Known rows, with every step that occurs:
relu gomato lafu: [-18.5  -7.0 -46.5  26.3 -25.4  -6.0 -27.6   8.7 -14.8 -21.2 -25.0 -12.8
  70.2 -14.2   5.7  40.4  13.0  47.7 -23.9   8.5  19.2  14.9 -22.0 -21.7
 -11.9 -25.9 -11.8]
tofa leboled gose: [ 27.7  -9.7   2.9   3.1 -14.2   6.7  13.1 -22.3  -9.3   0.6   2.5  -8.5
   7.3  -8.3  -8.8   4.0 -10.0 -11.6   9.8 -20.2  -6.3   3.9 -11.0   4.3
  -5.1  -3.0  -2.9]
foriz pigul leboled tofa muna lafu gomato: [ -9.2   6.1  39.7 -33.8  32.7   1.0  -0.5  22.6   8.4   1.7  22.2  -0.5
 -19.6  19.9  12.1  30.2  -1.1 -18.8  16.5  37.6 -13.6 -12.0   5.1   6.8
   4.3  -5.1  13.3]
pigul leboled tofa muna lafu gomato relu: [-32.4   6.4  32.0 -34.2  12.3  -6.2 -14.8  13.5   3.9  -1.9   7.9   7.1
  -1.6 -11.1  19.4  21.0   8.2  19.3  16.8   4.2  -2.6 -14.1 -18.0   9.1
  -0.3 -23.1  14.1]
muna tofa leboled pigul foriz: [ 17.3   1.9  -2.4 -28.0  -7.0  -8.0  23.5  -9.0  -9.6  25.2  -0.7 -21.7
 -44.4   4.4  -8.2 -23.9  -5.1 -20.3  -2.9  -9.6   7.8   6.6  11.4  18.2
  -5.8   9.2   8.2]
gomato lafu leboled: [-26.1 -12.6 -29.8  24.3 -14.1  -7.5 -14.1  -8.3  -7.9 -12.8  -4.5   2.0
  40.9 -11.4   5.7  -3.8  13.2  40.5 -21.3 -11.9   9.0   6.2  -2.2 -25.5
  -9.8   0.2 -16.9]
gose muna pigul: [ 19.6  -3.6 -10.9  11.8 -10.7  -0.4 -24.2   2.7  -5.2 -13.2 -25.4   6.6
   3.5  12.4 -17.4 -34.5   9.4 -16.9  -6.0 -11.2  -4.0  -3.9   0.2  20.6
   7.1 -14.6  -4.1]
foriz pigul leboled gose muna lafu: [ 37.9  21.8  23.4  20.3  26.2   5.9  -7.7  12.8   7.5  -0.9  -1.0   6.8
  -6.6   1.4  -5.9  12.5  -8.6 -35.5  42.9  27.8   1.6 -13.3  36.2  19.4
   6.4   7.9  10.6]
lafu leboled: [ -8.0  -8.1 -23.2  12.6 -10.2  -8.0   4.5 -11.5  -2.9  -1.4   4.7  -2.3
  16.0  -6.0  -2.7 -13.2   3.8  18.4 -16.2 -10.7   2.6   7.3   1.1 -12.3
  -2.6   9.6 -10.1]
leboled gose: [ 23.6  -6.9 -11.0  15.1 -10.9   3.1   2.9 -16.3 -23.0  -6.6  -8.9  -8.5
   6.9  -4.9 -10.4  17.8 -10.8   4.0   5.4   0.4  -1.3  -3.6  -1.6  11.3
  -8.1 -11.1  12.6]
lafu leboled tofa muna: [-23.9 -19.1   3.6  -6.8 -11.6  -1.8  14.9 -11.5   9.9  -3.0   7.1  13.0
 -33.4   0.3   0.0  -6.3 -18.6  -5.4   8.2 -11.8  -1.7   1.6  -9.2 -17.5
  -8.1 -13.6  -9.2]
gomato lafu leboled pigul foriz: [ -6.9  -7.7 -27.3  16.7  -3.8  -9.4  16.4  -5.8 -15.1   3.2 -11.4  -8.2
 -12.1   0.6   8.4 -21.9  -0.3  21.9 -11.0 -17.4  11.4   1.6  21.9  -8.0
 -21.3   5.1  10.7]
gomato lafu leboled tofa muna pigul foriz: [-27.9 -12.1  -0.6 -15.7  -4.8   7.0   7.2  -7.8  -4.9   5.8  -1.3  21.0
 -44.4  13.7  10.3 -32.5   1.0  -5.2  -1.0 -10.9  -4.5  -7.2  -1.0   0.8
  -0.6   4.4   3.9]
pigul muna lafu: [  5.4  28.1  -0.7   5.7   6.5  -5.3 -30.2  23.5  11.8   1.1  -3.6  12.5
  45.3  11.0   4.9   7.0  -4.7   9.6  -7.1  32.2  12.9  10.3  -1.9  11.1
  19.8  -5.6  -3.2]
relu gomato lafu leboled tofa muna pigul foriz: [-36.1 -13.8 -16.0 -13.8 -11.6   3.5   4.9  -2.3  -3.3   3.9   1.5   8.9
 -26.8   0.8  19.7  -5.2   2.6  10.6  -3.5   0.2   8.0   2.2 -14.4  -3.6
  -4.2  -0.8  -9.8]
tofa leboled: [ 11.7  -4.6 -10.5   1.8 -17.3  -0.8   2.7  -6.6   1.5   0.9  -7.4  -5.1
  29.9  -0.5 -12.3  -8.4   3.0  -9.2 -12.2 -24.2  -3.0  13.7 -12.2  -9.9
   4.6  -3.5  -6.3]
lafu leboled pigul: [ -3.1 -16.0 -16.0  10.6  -1.5 -13.7  20.4 -10.1  -3.9   1.0   7.3 -13.0
 -14.0  -2.6   0.9 -21.3  -8.4  10.3  -9.7 -26.3   7.0   0.5  11.6 -12.1
 -19.9   7.4  -8.1]
relu gomato lafu leboled: [-34.5 -14.0 -45.2  25.2 -21.2 -10.4 -17.4  -2.9  -5.8 -15.6  -2.2  -9.9
  57.4 -23.5  16.0  21.8  13.8  57.2 -23.1   0.3  19.7  15.5 -17.3 -30.5
 -13.8  -6.2 -31.0]
gose muna pigul leboled: [ 20.5  13.6  -2.1   5.0   2.1   4.0  -9.7   7.0  -3.8  -2.2 -13.8  12.5
  -4.3  11.2  -9.9 -29.9  19.4 -24.4   3.7 -18.3 -14.7 -11.0   4.5  14.3
  23.7  10.7   7.6]
pigul leboled tofa: [  1.0  12.7   0.5  -4.2  -0.7  11.2  31.8   3.0  -5.3   6.0   0.7   6.6
  -1.9  -5.1  -6.0  29.1   0.0  -8.1   5.8  -3.9 -10.7  -3.5 -10.2 -15.1
  16.9  10.3   9.8]
foriz pigul leboled gose: [ 34.6   6.7   8.4  17.4  16.9  10.2  19.1  -7.5 -17.5   3.9   6.9  -9.2
  -1.9   1.2  -8.0  22.9  -1.1 -14.4  14.3   5.6 -19.6  -7.0  26.0  -5.9
   4.3  26.1  30.7]
relu gomato lafu leboled tofa muna: [-50.1 -25.3 -17.2   5.7 -23.0  -4.0  -6.9  -2.8   6.9 -18.1   0.2   5.4
   8.4 -17.5  19.1  29.9  -7.1  35.2   1.7  -0.6  15.8   9.1 -26.8 -36.5
 -20.0 -28.2 -29.7]
foriz pigul: [ 17.2  -3.8 -14.5  22.0   1.2  -1.0  -5.5   4.9  -7.7  -6.2 -14.9 -12.9
  30.0  12.5 -19.4   5.5   1.6  -4.3 -18.3  10.0  -3.8  10.1  19.0 -11.6
  -4.3   1.9  16.5]
leboled lafu gomato relu: [-12.9  -4.1  -9.8   6.6   4.0   0.4 -12.2   5.1  -1.2 -15.3 -15.1 -26.9
  39.2 -16.7   6.3  11.5  26.3  52.3 -39.3  -2.1   0.4   1.7 -14.1   6.2
 -24.0 -12.4  14.9]

Rows:
[ 14.6  -9.2   8.0 -17.4 -14.4   0.7   2.0 -28.3 -13.1   9.8  16.1 -14.3
 -12.7 -15.1  -6.4   7.5  -4.3  -4.0  11.0   0.2   1.4   0.8 -11.8  15.4
  -2.6   3.3 -14.7] -> muna tofa leboled gose
[ 18.4  -0.6  14.5 -14.6   8.6   6.3  -0.6 -12.4 -17.9   5.1   8.9   9.3
 -41.5  16.5   3.4 -15.7  -1.3 -26.8  19.0 -19.2 -23.9 -22.6   1.7  16.0
  14.8  15.2  30.6] -> tofa muna pigul leboled gose
[-23.6 -20.2   9.8 -21.6  -1.8   2.1  10.1 -12.8   6.8   3.8  16.5  16.0
 -47.4  10.4   2.9 -30.3  -7.3 -16.1   1.3 -19.3  -9.2  -8.6 -11.2  -3.8
   1.9   6.7 -13.2] -> lafu leboled tofa muna pigul
[  8.2  23.6  -7.6  -2.1  25.1  16.4  16.9  12.4  10.2  13.3   3.6  -5.3
  -3.3  12.2   3.1  -8.4  26.0 -14.8 -27.3  -8.7 -10.6 -12.2   1.2   1.7
  22.8  49.3  15.0] -> muna pigul leboled lafu
[ 30.8   5.1  19.4   7.0  -4.5   2.4 -13.8  -2.4  16.0  -4.1  -5.5   8.6
   1.3  -9.8  -6.6  -6.7 -16.2 -34.3  38.6   0.6  14.4  -2.1  -0.9  29.0
  -1.9 -21.6 -23.7] -> tofa leboled gose muna lafu
[ 28.8   1.4  33.7  -8.3   7.5   6.9  -7.8 -13.4  -0.5   9.9  25.4 -10.5
  -3.4  -1.6  -2.1   6.5  -8.3  -6.3   8.4  24.1 -13.4  11.4   8.8   6.7
   4.7  18.1  -6.7] -> foriz pigul muna tofa leboled gose
[ 22.1   1.6  11.9   0.8  -2.3  -4.2   8.4   3.9   9.0   2.6  -0.9  -4.9
   9.6   7.2   1.0 -17.5 -14.0  -6.2  -7.6 -25.4  -7.3  15.3  -4.1 -11.1
   0.2  -2.9  -3.5] -> tofa leboled pigul muna
[  1.9   9.9   7.2 -17.9   7.9  16.1  27.0   1.8  -9.6  12.7  10.8   8.6
 -16.0   6.3  -3.5   5.0  11.8 -18.7  -2.2 -12.8 -18.5 -14.1 -13.2  -1.1
  26.6  29.2   4.2] -> muna pigul leboled tofa
[  4.2   2.8  20.9  -3.0  12.6   8.3  18.7   7.8   6.9   1.7  -0.9   8.6
 -26.8  16.5  -8.9  17.5 -11.9 -33.5  15.8   2.3 -20.0  -2.5  14.2 -25.2
   6.7   4.0  28.8] -> foriz pigul leboled tofa muna
[ 30.6   1.9  -7.7  -5.5  -7.2  -2.3  33.4  -3.1  -6.0  16.9 -14.7 -15.1
 -23.9   9.4 -10.5 -27.6 -11.0 -29.9  -3.3 -30.1   0.5   9.4  12.1   7.4
  -6.8   2.4  20.3] -> tofa leboled pigul foriz
[ 11.1  10.0  10.8   5.2  14.7  14.3  32.4   8.0  -1.0   6.9   4.0  -0.1
   0.0   3.0 -11.6  30.1  -0.9 -20.6   4.4   6.9 -16.2  -0.5  12.7 -23.8
  11.1  21.9  16.5] -> foriz pigul leboled tofa
[-41.8 -23.2  -2.1   4.4 -16.2  -1.2  -5.1  -8.1   5.9 -15.7  -2.6  16.1
  -7.8  -4.8   9.2   3.1  -8.6  18.6   3.2 -11.7   4.6   0.6 -12.6 -31.1
 -16.6 -23.4 -15.0] -> gomato lafu leboled tofa muna
[-35.3  -9.5  23.6 -27.4  -1.4 -10.7 -29.7   9.7   3.1 -11.4  -3.5   1.7
   6.1  -8.9  12.1  15.4  -1.6  26.0   7.3  11.0   9.9  -7.2 -22.5  16.1
 -17.4 -49.0   1.8] -> leboled tofa muna lafu gomato relu
[ -4.6   6.1  -7.9  15.6  -0.2 -11.7 -21.4   8.0  21.8  -5.6  -2.7  14.5
   9.5  -6.0  -0.3 -24.0  -2.6  -3.9  13.0  10.1  23.8   1.7  11.8  12.0
   0.3 -10.6 -30.2] -> gose muna lafu leboled
[  4.9  -0.6 -12.1   4.3 -19.1 -10.4 -31.5  -0.8  -5.4 -11.9 -22.0  -2.2
  -2.1  -3.3 -17.9  -7.4   4.5   2.0   2.9  17.1  12.5   3.2   1.5  19.0
  -1.1 -26.7 -11.5] -> gose muna tofa
[-11.5 -15.5 -12.2   0.9 -13.6 -11.8 -25.6  -4.5 -25.5 -18.3 -15.4 -19.0
  50.7 -16.8   0.4   4.3  24.1  56.7 -26.3 -10.9  -6.5   4.2 -17.2   7.7
 -18.3 -28.5  12.8] -> lafu gomato relu
[ 14.4  11.9  24.9  15.0  29.7   1.8  -8.6   2.2  13.2   7.5  34.0   6.2
   8.7  -0.1  14.4   2.7 -16.1   6.0  14.2  39.0   2.6   2.9  27.8   7.8
   3.8  27.9 -11.2] -> foriz pigul muna lafu leboled gose
[-23.8   3.3  42.1 -25.1  27.9  -4.4 -13.8  19.1   8.5  -0.9  11.8   0.3
  -1.1  -2.6  13.8  20.3   7.7   6.8  15.2  14.9  -8.5 -10.6   4.4   0.2
  -6.2 -11.9  21.4] -> foriz pigul leboled tofa muna lafu gomato relu
[ 13.5   9.6  13.8  -5.5   2.9  15.1  13.8   5.8   1.0  -0.2  -7.6  18.7
 -26.2   3.9 -10.0  -9.6   7.5 -32.3  16.5 -13.4 -16.2 -14.3  -7.0   9.6
  22.4   6.2  -4.5] -> gose muna pigul leboled tofa
[ -0.6  13.4  -3.6  -7.6  -7.5  -7.0 -27.5   2.8  -6.6   2.0   0.4  -1.3
  19.6   3.1  -1.8   5.6   3.8  26.5 -17.9  30.6   1.2  12.0  -6.9   7.7
  15.7  -2.6  -2.5] -> pigul muna tofa
[ -3.3   7.4  -4.3 -14.5   1.3   6.2   4.8  -1.9  22.4  13.0   5.2 -20.3
  -1.2  -7.6  -3.7   0.8  12.0  -5.8 -24.1   4.6  10.7   8.6 -10.6  -0.2
   0.1  18.6 -17.8] -> muna tofa leboled lafu
[  0.3   1.2  -1.7   5.5   7.9  -4.3   0.1 -12.2   1.1   7.2  23.7   1.9
  -1.9 -13.2   9.8   2.5 -11.4   7.0  16.9  14.2  18.7  -7.4   7.5  15.9
  -4.1  12.8 -18.7] -> muna lafu leboled gose
[ 19.0  23.4  -0.1  10.9  20.0  16.8   3.4  17.5  19.0   0.3 -14.4   4.6
 -14.9  10.3  -3.8 -22.4  23.0 -28.3  -8.9  -9.3  -8.3 -13.6   7.2  12.0
  18.0  26.5   7.2] -> gose muna pigul leboled lafu
[ 26.4   4.7 -21.3   5.5  -4.4  -5.4  24.1   3.5 -18.9   8.8 -24.8 -15.1
 -22.9  13.7 -12.1 -13.6 -11.5 -12.6  -6.1  -8.5   4.8   2.0  21.9  14.8
 -10.0  -5.4  35.0] -> leboled pigul foriz
[ -7.3 -11.4   2.9  -6.2 -15.5   1.4   3.5  -1.0   1.6  -8.8 -16.0   9.7
 -19.4   9.9 -10.4  11.6 -20.4 -14.2   7.7  -3.4  -3.1   1.1 -12.9  -8.7
  -5.3 -33.4   9.9] -> leboled tofa muna
[ -1.2  18.5  11.2  13.7  26.0  -5.8 -18.6  17.8  25.7   7.9  22.4   8.5
  31.0   8.6   9.9 -10.1  -4.2   7.7  -8.4  35.8   6.8  13.1  26.0  -6.8
  11.7  26.8 -14.4] -> foriz pigul muna lafu leboled
[-23.5   4.2   0.5  -7.4   5.3  -0.5  14.3   2.5  17.5  10.0  20.4  10.3
  -1.8 -11.6   5.8  10.8 -10.0   1.2   6.7  15.3  20.6  -1.3  -5.6  -2.6
   3.4   8.3 -32.7] -> muna lafu leboled tofa
